Each row was made from one walk, in order. Every step used is in the known rows, and no mark comes twice. Write each row's walk.
Known rows
vuti gitol nepuf: [  5.8 -32.9  -5.3 -36.4  31.4  36.6   7.6   6.1   0.2 -20.5  17.2   2.1
  -6.9  13.0   1.1   2.9   9.3  13.4]
gire ruro vuti gitol: [ -1.6 -30.6  -5.8   2.4  35.6  24.0   9.6  -6.1   2.1 -16.0 -22.0  -2.6
 -22.2  -7.0 -16.2  33.3  -2.5  14.1]
ruro vuti gitol suzen bifu: [ 28.2  -1.2  -7.0  13.2  53.4  34.5  -8.9 -16.9  13.3  21.9 -20.5  -8.1
  10.5 -23.4 -35.0  30.1  12.8  41.4]
bifu suzen: [ 21.8  10.7 -12.9  -9.1  34.3   6.3  -4.8 -16.8 -15.1   4.8   8.1  12.9
   7.4  11.5  -0.8  -5.4   6.2   5.2]
suzen gitol gire ruro vuti: [ -7.1 -24.4 -11.8 -20.2  33.7  24.3   2.4  -6.5  -5.2  -1.2 -18.5   7.5
  14.1   0.9  18.1  33.4   2.1   2.4]
bifu suzen gitol gire: [ 21.7  -3.0 -16.4 -55.3  74.9  22.9  -5.9 -11.7 -25.8  12.7  10.8  15.9
  31.7   2.9  44.9   4.6  14.2   1.5]
vuti gitol gire: [  5.7 -26.5  -5.3 -39.9  58.9  24.5   8.6   3.9  -0.5  -4.6   5.4   1.2
  10.7  -6.8  18.0  18.0  16.0   3.3]
vuti gitol suzen: [ 27.9   2.5   6.8 -14.8  58.3  24.3  -4.6  -1.0  -5.3   5.5  -4.6 -10.5
  -3.5 -17.5  -3.5  16.7  12.0  19.1]
ruro vuti gitol: [  0.4 -35.6  -3.9  -2.9  26.8  26.0   2.5  -7.5   2.3   1.1 -24.0   2.9
  -9.2 -14.2 -22.7  16.1  -4.7  17.3]
ruro gire: [ -3.7   6.8 -17.0   2.0  -2.6  29.8   2.6 -13.9   3.6 -12.1   6.2   2.9
  10.5   5.9  -6.1  -0.5  -6.0  -4.8]
gitol vuti: [-12.1 -28.1  -4.0   8.4 -13.5   8.1   3.3  -8.2  -5.5   9.8 -27.3  -6.9
  13.4  -0.4 -10.4   0.2   5.6  21.7]
bifu gire ruro vuti gitol nepuf: [ -2.7 -51.6 -21.2 -34.6  47.1  61.9  14.1   2.9   4.2 -28.3   8.1   4.4
  -3.3  14.8  -4.5  27.4  10.0  11.2]
vuti gitol: [  8.3 -17.7   1.4 -13.7  39.9  16.2   6.5   1.9  -2.2  -7.9  -2.8  -4.6
 -16.2 -12.5   1.9   9.8   3.2   9.1]
gire bifu vuti gitol: [ -2.8 -15.2 -17.1  18.6  47.8  30.4  -0.6 -12.0   1.8  -1.3 -17.2  -9.5
   1.2 -30.2   1.0  27.9   7.4  23.0]
suzen bifu gire ruro vuti gitol: [  5.8 -32.0 -21.3   2.5  63.8  46.2  11.8  -9.2  12.5 -10.2 -12.3  -5.7
  -5.8 -14.5 -14.5  43.8   9.1  19.6]
ruro vuti: [ -9.0 -18.6  -6.6  12.3 -14.8  10.3  -4.1  -9.7   5.6  10.9 -23.9   8.4
   7.4  -2.5 -26.6   7.3  -8.7   9.3]
suzen ruro gire: [ -5.9   8.5 -24.2   8.5  24.0  34.3   0.0   2.8   9.0 -39.9   8.5  -1.7
   6.0   1.9  -2.4   9.6  -5.6 -28.4]
bifu vuti gitol: [ -8.9 -30.4  -6.1  -0.3  36.4  23.0   5.0  -1.6  -3.2 -10.0 -14.4 -12.5
  -1.5 -24.8  -5.9  15.4   4.5  16.2]
gitol suzen bifu gire: [ 25.4  14.5 -16.6  -3.8  54.0  37.5  -4.6  -5.5  10.3  18.3  12.0  -8.1
  31.1 -14.2  -0.9  20.0  22.0  15.3]
bifu vuti gitol suzen ruro gire: [  2.8   0.2 -23.8   7.1  68.1  59.5  -5.1  -1.6   5.1 -37.2  -4.2 -16.3
  14.5 -21.8 -12.1  27.8   4.9  -7.2]

Which walk is each row?
[ 26.5   8.2 -11.2 -29.9  57.8  14.2  -8.8 -15.5 -31.2  11.3   4.0  11.6
   8.4  -1.3  31.3  -5.8   0.9   7.3] | bifu suzen gitol
[ 13.9 -25.3 -20.1  -2.7  75.2  34.1  -3.7  -6.2  -3.4 -19.4 -16.8   7.0
  -7.5  -9.5 -20.0  21.0  -0.3   0.4] | bifu suzen ruro vuti gitol
[ 14.2   8.3 -16.8  22.2  88.9  38.9 -13.6   3.4   6.4 -19.2 -15.4 -17.2
   5.8 -35.0   0.6  42.7  14.9   2.0] | gire bifu vuti gitol suzen ruro
[ -1.6 -40.9 -10.2 -30.2  46.5  33.6   4.1  -3.9   4.1   3.7 -13.7   8.0
  16.6  -8.3  -3.4  24.5   9.4  10.8] | ruro vuti gitol gire
[-11.3 -15.1  -7.0  18.9  -3.5   8.9   3.9  -9.5   5.8  -8.6 -22.4   2.8
  -7.8   5.6 -19.2  26.7  -5.9   5.3] | gire ruro vuti
[ 17.8  -5.4 -22.8  -3.6  47.8  27.5  -9.3 -31.6 -29.3  27.5 -27.6   6.3
  24.3  -6.4  23.8   6.4   9.7  32.3] | gire bifu suzen gitol vuti
[-11.7   3.2 -19.4  35.3   9.2  15.9  -7.7 -16.3   5.1   7.8 -16.8  -4.6
  19.1 -19.7  -0.9  20.9   5.1  15.4] | gire bifu vuti
[-14.9   8.0 -33.0  35.8   7.7  40.1  -5.2 -27.0   8.3  -2.7 -10.4  -2.2
  27.6 -15.6  -6.5  20.6   0.8  11.8] | ruro gire bifu vuti
[ 12.5  17.2 -35.0   2.2  51.9  39.1  -4.5 -11.0  -3.2 -35.6  15.7   7.6
  12.1  11.1  -3.8   4.6  -1.1 -24.2] | bifu suzen ruro gire
[ -2.6 -39.4 -16.6 -23.7  68.1  36.5   2.4   9.1   9.3 -17.4 -12.1   3.8
  13.8 -11.7  -0.6  32.4   9.1  -8.5] | suzen ruro vuti gitol gire
[ 19.3  -9.0   1.0  -0.4  54.8  32.1  -1.4  -8.2  -0.6  -1.4 -22.6  -7.5
  -9.1 -13.1 -19.1  38.3   7.3  22.4] | gire ruro vuti gitol suzen
[ 15.5  10.4 -21.0  14.1  63.2  59.2  -9.2 -23.7   1.6   3.1 -12.3 -12.2
  20.0 -29.3  -8.8  33.2  11.8  27.5] | ruro gire bifu vuti gitol suzen
[  8.5  -0.7 -21.1  -1.7  36.3  29.2   3.5  -2.3  12.3   6.6  13.6  -4.0
  22.0  -8.9   2.9  13.2  15.3   6.5] | suzen bifu gire
[ -9.8 -37.9 -11.4 -28.0  56.0  31.0   7.0   1.2  -0.7  -6.5  -6.3  -6.2
  23.3 -17.2  12.0  23.8  17.2  10.2] | bifu vuti gitol gire
[ 27.9   5.9 -26.2 -35.4  57.7  42.0 -11.0 -19.5 -20.9   4.1  20.1  20.1
  16.9  17.2  32.9   0.2  10.1  17.6] | gire bifu suzen gitol nepuf
[ -3.3 -45.4 -16.4 -20.6  41.2  48.9   1.5  11.0   9.5 -34.2  -0.7   5.0
  -5.4   7.9 -18.3  16.8   2.6   1.4] | suzen ruro vuti gitol nepuf
[  5.1 -16.1 -27.8   1.1  77.3  42.8  -5.5  -2.8  15.1  -7.1 -15.4   7.0
  15.4 -17.9   7.5  45.7  12.4  -2.0] | suzen ruro vuti gitol gire bifu
[-12.2 -24.2 -12.2  -4.2  13.8  17.9   5.0  -6.6   7.5  -6.3 -15.7   7.6
  13.6   9.1  -5.9  34.3   4.6   1.8] | gitol gire ruro vuti
[ 17.9  41.2 -30.0  28.5  51.5  47.3 -14.8 -12.3  12.6 -15.9   2.3  -1.9
  17.5  -9.8   1.7  30.3   5.5 -10.4] | gitol suzen ruro gire bifu
[ -6.2 -28.7  -3.9 -11.5  10.8  16.1   0.2  -8.5 -21.4  16.0 -30.3  -6.2
  15.6 -10.4  18.4  -1.3   2.4  22.9] | suzen gitol vuti
[  6.6 -17.5 -21.6  -5.4  56.3  39.3  -2.7 -16.7  10.2  15.6 -16.1  11.5
  19.0 -14.8   4.5  38.0  12.1  17.6] | ruro vuti gitol gire bifu
[  5.0  25.4 -27.8  23.2  11.6  35.7  -4.5 -24.7   9.6  -0.2   2.0   6.5
  13.5  -1.8   2.4  15.2  -1.6   3.7] | ruro gire bifu
[-16.4  10.1 -38.8  41.8  28.5  42.7  -7.9 -13.9  12.7 -24.7  -8.8  -6.1
  23.9 -17.9  -3.0  28.7   0.4  -8.0] | suzen ruro gire bifu vuti
[  6.9  10.1 -18.9  -2.6  34.8  18.5  -5.1  -9.9   8.1  14.0   3.7   9.5
  25.9  -2.9  23.4  25.2  15.4   3.1] | gitol gire bifu
